Known rows, with every step that occurs
guva-foro-litaden-sasi: [-10 -25 -32  10 -59   7  24  16   8  25 -16 -26  23  39 -66  -6  14  30
   4 -17  -6  33 -31   0  33   9 -56  -3  28]
sasi-guva-foro-litaden-ninogi-mirevu: [  0 -29 -31  11 -30 -33 -16  26   9  12 -68 -47  -3  68 -54 -21  -2 -12
  22   4 -28   2 -27 -54  43  51  -8  -8 -10]
sasi-litaden-masin-guva: [ -4   2 -30  10  20 -38   9   3   9 -30 -39  -7   4 -28 -22 -21 -11  22
  25  38   2  -3 -14  10  20  57 -23  30  15]
sasi-guva-foro: [-15  12 -21  -4 -24 -17  -1  -6   5  11 -54  16   1  -6 -21 -34  -9 -13
   5 -12  30  12 -38  39  13  22 -29  31  29]
masin-guva-ninogi: [ -4   2 -38  28  12  -7  24  21   8  -4 -52  -2 -14 -20 -29  -6  13  17
 -33   8   5   3   9  29  20  48 -23  17  40]
foro-guva-ninogi-mirevu: [-19 -34 -40  22  17 -15   8  22  38  -7 -61 -42 -19  45 -54  16  17  -6
  -2   4 -16  -7 -15 -26  33  31 -11   4  14]
mirevu-ninogi-sasi: [  4  31 -16  21  11  -5  -5  14  -9  -3  11  13  24  -3  -1 -12  32 -23
   0  22   4 -11   6  21  35 -12  13  -5  29]
foro-litaden: [ -3 -20 -40   7 -32   6  17  28   5  -1 -12  -2  12  48 -14  10 -11   8
  13 -20   7  21  -1 -18  17 -13 -35 -13  28]
foro-ninogi-sasi-litaden-masin-guva: [ -9   3 -50  24  14 -45   7  12   3 -29 -36 -15  14 -24 -32 -22  -8  20
  24  36  -1 -15 -11  19  42  63 -21  35  26]
guva-foro-ninogi: [-40  -1 -43  28 -46   3   4  12   5  17 -29  14   5  33 -26  -6 -15  -7
 -15 -21  -1  -3   3 -13  51  28 -34  18  56]
masin-sasi-guva-ninogi: [  6  17 -27   9  -8 -19  15  38   3   2 -48   1  13 -17 -31 -21  -5   7
 -28  17  -8  14 -22  58  31  61 -27  25  18]
mirevu-ninogi-sasi-litaden-masin-guva: [ -4  15 -35  18  22 -37   8   9   8 -30 -36   1  14 -30 -20 -24   3  15
  23  47   1  -5 -12  14  34  55 -19  29  30]
foro-guva-ninogi-sasi: [  1   1 -46  29  24 -21   8  22  -8 -18 -16 -21  10   6 -43  -7  28   0
  -9  -1  20 -23  -8  55  31   8 -11  16  28]
litaden-ninogi-sasi-guva: [ 35  23 -29   1  -5 -48 -21  11 -20   8 -24 -39  42 -25 -30 -57  -1   8
  18   0   2 -29 -38  48  20  51  10  18 -22]
ninogi-sasi-litaden: [-17  34  21  -9   1 -47 -28  -6 -30 -18 -31 -24  55  22 -13 -14   5 -11
  28  21 -15  -4  -1  32  37  14 -16  26   0]
litaden-guva-foro-ninogi-mirevu: [-30 -41 -50  40 -37 -15   0  12  37  10 -59 -34 -13  58 -48   4   5 -25
   2  -3 -29 -12 -11 -50  59  26 -12   4  20]
masin-sasi-guva-foro-litaden-ninogi: [ 14  -9 -28   6 -58 -24 -13  41 -16  15 -39 -15  20  55 -40 -36 -23   0
   7  -5 -13  23 -29 -19  35  69 -36  -3   6]
foro-guva-ninogi-sasi-litaden-masin: [ -5   5  -3   4  37 -32  -4   5 -27 -53 -49  11  23  15 -39 -45   3  29
  27  45  -3   1 -27  13  46  51 -45  40  -2]
ninogi-mirevu: [-12 -25 -12   8   6 -18  -4  10  24   0 -31 -36 -19  34 -25  17  11 -20
  16  19 -23  -6  -6 -35  24   1  20  -6 -12]
masin-guva: [ -1  -4 -48  17   3 -24  15   9  28  -1 -10 -23  -8 -36 -12  10  -3   4
   4   4  12 -12   0  20  -1  26   2   9  25]
guva-foro: [-27   1  -4   3 -19  -1   2  -4   0   5 -35  30 -19  17 -12  -9  -1 -19
  -3  -7  26  18 -16  15  13  -4 -26  18  36]
litaden-guva-foro-sasi: [-10 -74 -23  -2 -48  27  19  38  42  21   0 -14   6  14 -30  13  11 -31
  -9  -7  14  25 -46  27  18   3 -53  -4  31]
guva-foro-sasi-litaden-masin: [-18 -19  19 -19   6 -10  -1  14 -15 -31 -37  22  17  15 -26 -32  -9  13
  30  49  -6  28 -38   3  40  47 -59  31   3]
mirevu-ninogi: [ -6  29   2   9  -2  30   1   5  17  11  -4  42  18   5  20  -7  16 -12
 -15  14 -14  18   4 -37  21  12  -8 -17  36]
mirevu-ninogi-sasi-guva-foro: [-13  28 -28   7 -19 -20  -3   2   0   9 -50  23  11  -7 -20 -39   6 -23
   6  -2  32   5 -37  49  29  16 -22  29  44]

Rows
[-35 -22 -49  24 -29 -26  -4  18  30  15 -60 -33  -8  44 -46   1  -6 -20
   9  -1 -22 -14 -16 -32  60  35  -7  12  23]  sasi-guva-foro-ninogi-mirevu
[ 12  10 -23  11  -8  -8  18  11  -3  14 -58 -16  26 -18 -52 -40  16  40
 -29   0 -10   8 -28  42  28  64 -36  21  12]  litaden-sasi-guva-ninogi
[ -5  23  17  -1  29 -23 -12   0 -32 -45 -37  31  28   8 -14 -48   5  17
  31  59 -14   9 -17  -5  48  40 -31  29  -2]  mirevu-ninogi-sasi-litaden-masin
[ 21  39 -35   6   1 -28  -8   8   3  10 -19  -8  44 -34 -10 -42  10  -5
  12   7   8 -20 -34  51  25  24   6  14  11]  mirevu-ninogi-sasi-guva
[  0 -18 -36   5  -4  -5  20  16 -12 -31 -48  41  -8  23 -33 -47 -17  30
  29  20  20  26 -39  -9  32  27 -56  24  20]  sasi-guva-foro-litaden-masin
[-19 -20 -26  21  21 -34   7  21  17 -19 -85 -30 -19  25 -51  -2  14   2
   5  40 -27   2  -6 -21  51  54 -14  20  10]  sasi-litaden-masin-guva-ninogi-mirevu
[-17  -1 -10  26 -35  -9  -4 -18  11  -4 -66  21  21  34 -23 -34  20 -31
  -1  -2   3  15 -28   5  33  16 -49  22  38]  mirevu-ninogi-sasi-litaden-guva-foro
[-15 -10 -52   4 -50  -6  17  24   8   7 -50   8  12  45 -29 -15 -16  -1
  17 -28  29  30 -28  10  26   3 -54  10  47]  sasi-guva-foro-litaden
[ -6 -26 -42  18 -11 -21  14  26  23   9 -76 -50   1  36 -67  -9  18  11
   0  10 -28   7 -25 -11  50  43 -19   4   7]  foro-litaden-sasi-guva-ninogi-mirevu
[-41 -28 -58  33 -26 -25   3  23  37  12 -55 -35 -20  41 -46  15   0 -25
   7   3 -19 -12  -3 -38  60  31  -5   9  36]  masin-guva-foro-ninogi-mirevu
[  4  12 -43  34  21 -32  13  24 -17 -15 -24 -15   1 -20 -36 -12  30  -1
 -13  17  16 -21   7  67  35  13   3  18  32]  masin-guva-ninogi-sasi
[  4  14 -19  27  20 -21   6  20 -30 -14 -18  -4   6  -4 -29 -14  31  -4
 -15  15  11 -15   7  56  35   0  -1  14  19]  guva-ninogi-sasi
[-25 -12  27 -33 -24 -11 -17  25   6   5 -17 -31  58  26 -13  14  -8 -13
  19  16 -21  24 -21  18  30  28 -45  12   7]  foro-sasi-litaden
[ 17   6 -42  -4 -20 -34   9  44  14  -9 -17  -7  26 -20 -24 -26 -30   6
  24  32  -2  15 -56  48  28  53 -25  25  -4]  foro-litaden-masin-sasi-guva
[  6 -28  -3  10  -5 -27 -23  14   4   8 -41 -51 -13  49 -39 -10   6 -13
  12  17 -43 -10  -8 -61  32  45  20 -14 -32]  litaden-ninogi-mirevu
[-39 -27 -43  29 -27 -16  -2  18  27  12 -51 -27 -16  54 -42  12   1 -26
   5   1 -25 -10  -4 -43  60  23  -5   6  27]  guva-foro-ninogi-mirevu
[ -8 -13 -29  16  15 -11  25  34   4 -18 -60   3   0 -15 -41 -15   8  25
 -20  34  -2  16 -10  30  38  72 -50  28  38]  foro-sasi-litaden-masin-guva-ninogi
[ -5   8  24 -12  24 -21  -8  -9 -27 -42 -40  25  17  11 -15 -43 -11  29
  30  50 -17  15 -20 -15  30  45 -39  32 -14]  sasi-litaden-masin
[-25 -55 -12 -19 -37  24  13  47  28  24   9  -5   1   8 -23  24   3 -30
  -6   0  22  31 -37  35  19  -2 -44  -1  39]  guva-foro-sasi
[-19  34   4   5   7 -51 -15   6 -27 -20 -56 -24  48  13 -28 -16  11  -4
  11  25 -11  -2   4  48  46  37 -26  34  20]  masin-guva-ninogi-sasi-litaden
[  0 -11 -51  30  13  -6  34  30  -1 -22 -62  15 -17  -8 -40 -20   7  34
 -20  21   8  14   0  16  31  57 -44  22  44]  foro-litaden-masin-guva-ninogi
[ -7 -32 -29   6   0 -16   8  37  29   9 -62 -43  -6  19 -50   1  15 -10
  -4  18 -21   2 -27   0  42  41  -9   4   3]  foro-sasi-guva-ninogi-mirevu
[ -6 -14  14   2  -8 -41 -34   9  -3   2 -61 -56  11  62 -41 -16   3 -13
  23  26 -55  -5 -10 -62  43  59   6  -4 -33]  sasi-litaden-ninogi-mirevu
[ 15  19 -30  -9 -23 -37  -1  33  21   7  -4 -22  29 -32 -14 -11 -25 -10
  11  17  -4   4 -45  62  13  43  -4  19  -6]  masin-sasi-guva
[ 14 -10 -26   5 -49 -17 -14  23 -21  15 -50 -13  18  55 -39 -49 -17  11
   8 -19  -8  15 -25 -32  28  63 -35  -3   3]  sasi-guva-foro-litaden-ninogi
[  6 -10 -26  -1  -7   3  18  39   8  14 -44 -11  20 -19 -36 -22   7  14
 -29   2   3  11 -30  51  25  56 -40  17  23]  foro-sasi-guva-ninogi
[ -6 -14 -27  14   9 -24   3  19  20   1 -75 -35 -11  21 -45  -9  14  -4
  -3  17 -22  -3 -16  -7  40  41  -1   9  -1]  sasi-guva-ninogi-mirevu
[ -3   4 -36  15  23 -46   8   7   1 -33 -36 -13   7 -31 -26 -23  -4  18
  28  43   6 -11 -13  27  28  51 -18  34  16]  ninogi-sasi-litaden-masin-guva
[ 23  25 -35   1   3 -43  -9   6  -7   2 -18 -29  36 -36 -20 -39   2   1
  19  -1  17 -27 -35  68  14  19  10  21  -8]  ninogi-sasi-guva
[  2 -14 -42   9  -1 -15  18  21 -19 -34 -44  35  -3  20 -37 -50  -9  25
  33  24  24  20 -39   8  39  20 -51  25  21]  ninogi-sasi-guva-foro-litaden-masin
[ -8 -14  10   1 -19 -47 -33  26   4   2 -50 -58  13  63 -41  -4  -4 -24
  22  37 -60   4 -13 -50  49  64   5  -2 -34]  masin-sasi-litaden-ninogi-mirevu
[-16  10 -26  -3 -27 -28   6  19   8  -3 -44  26  -6  -9 -25 -32 -21 -17
   9  20  22  25 -51  51  26  37 -35  38  30]  litaden-masin-sasi-guva-foro
[-43   1 -55  31 -37 -19   4  14   8   1 -54   9  11  22 -35 -16 -22   4
   0  -2  -3  -3  -4  -7  63  60 -48  35  61]  sasi-litaden-masin-guva-foro-ninogi
[-41 -12  26 -32 -33 -12 -16  21   5   8 -34 -16  47  34 -19   9  -7 -23
  18  13  -7  33 -27  24  36  28 -58  20  24]  guva-foro-sasi-litaden
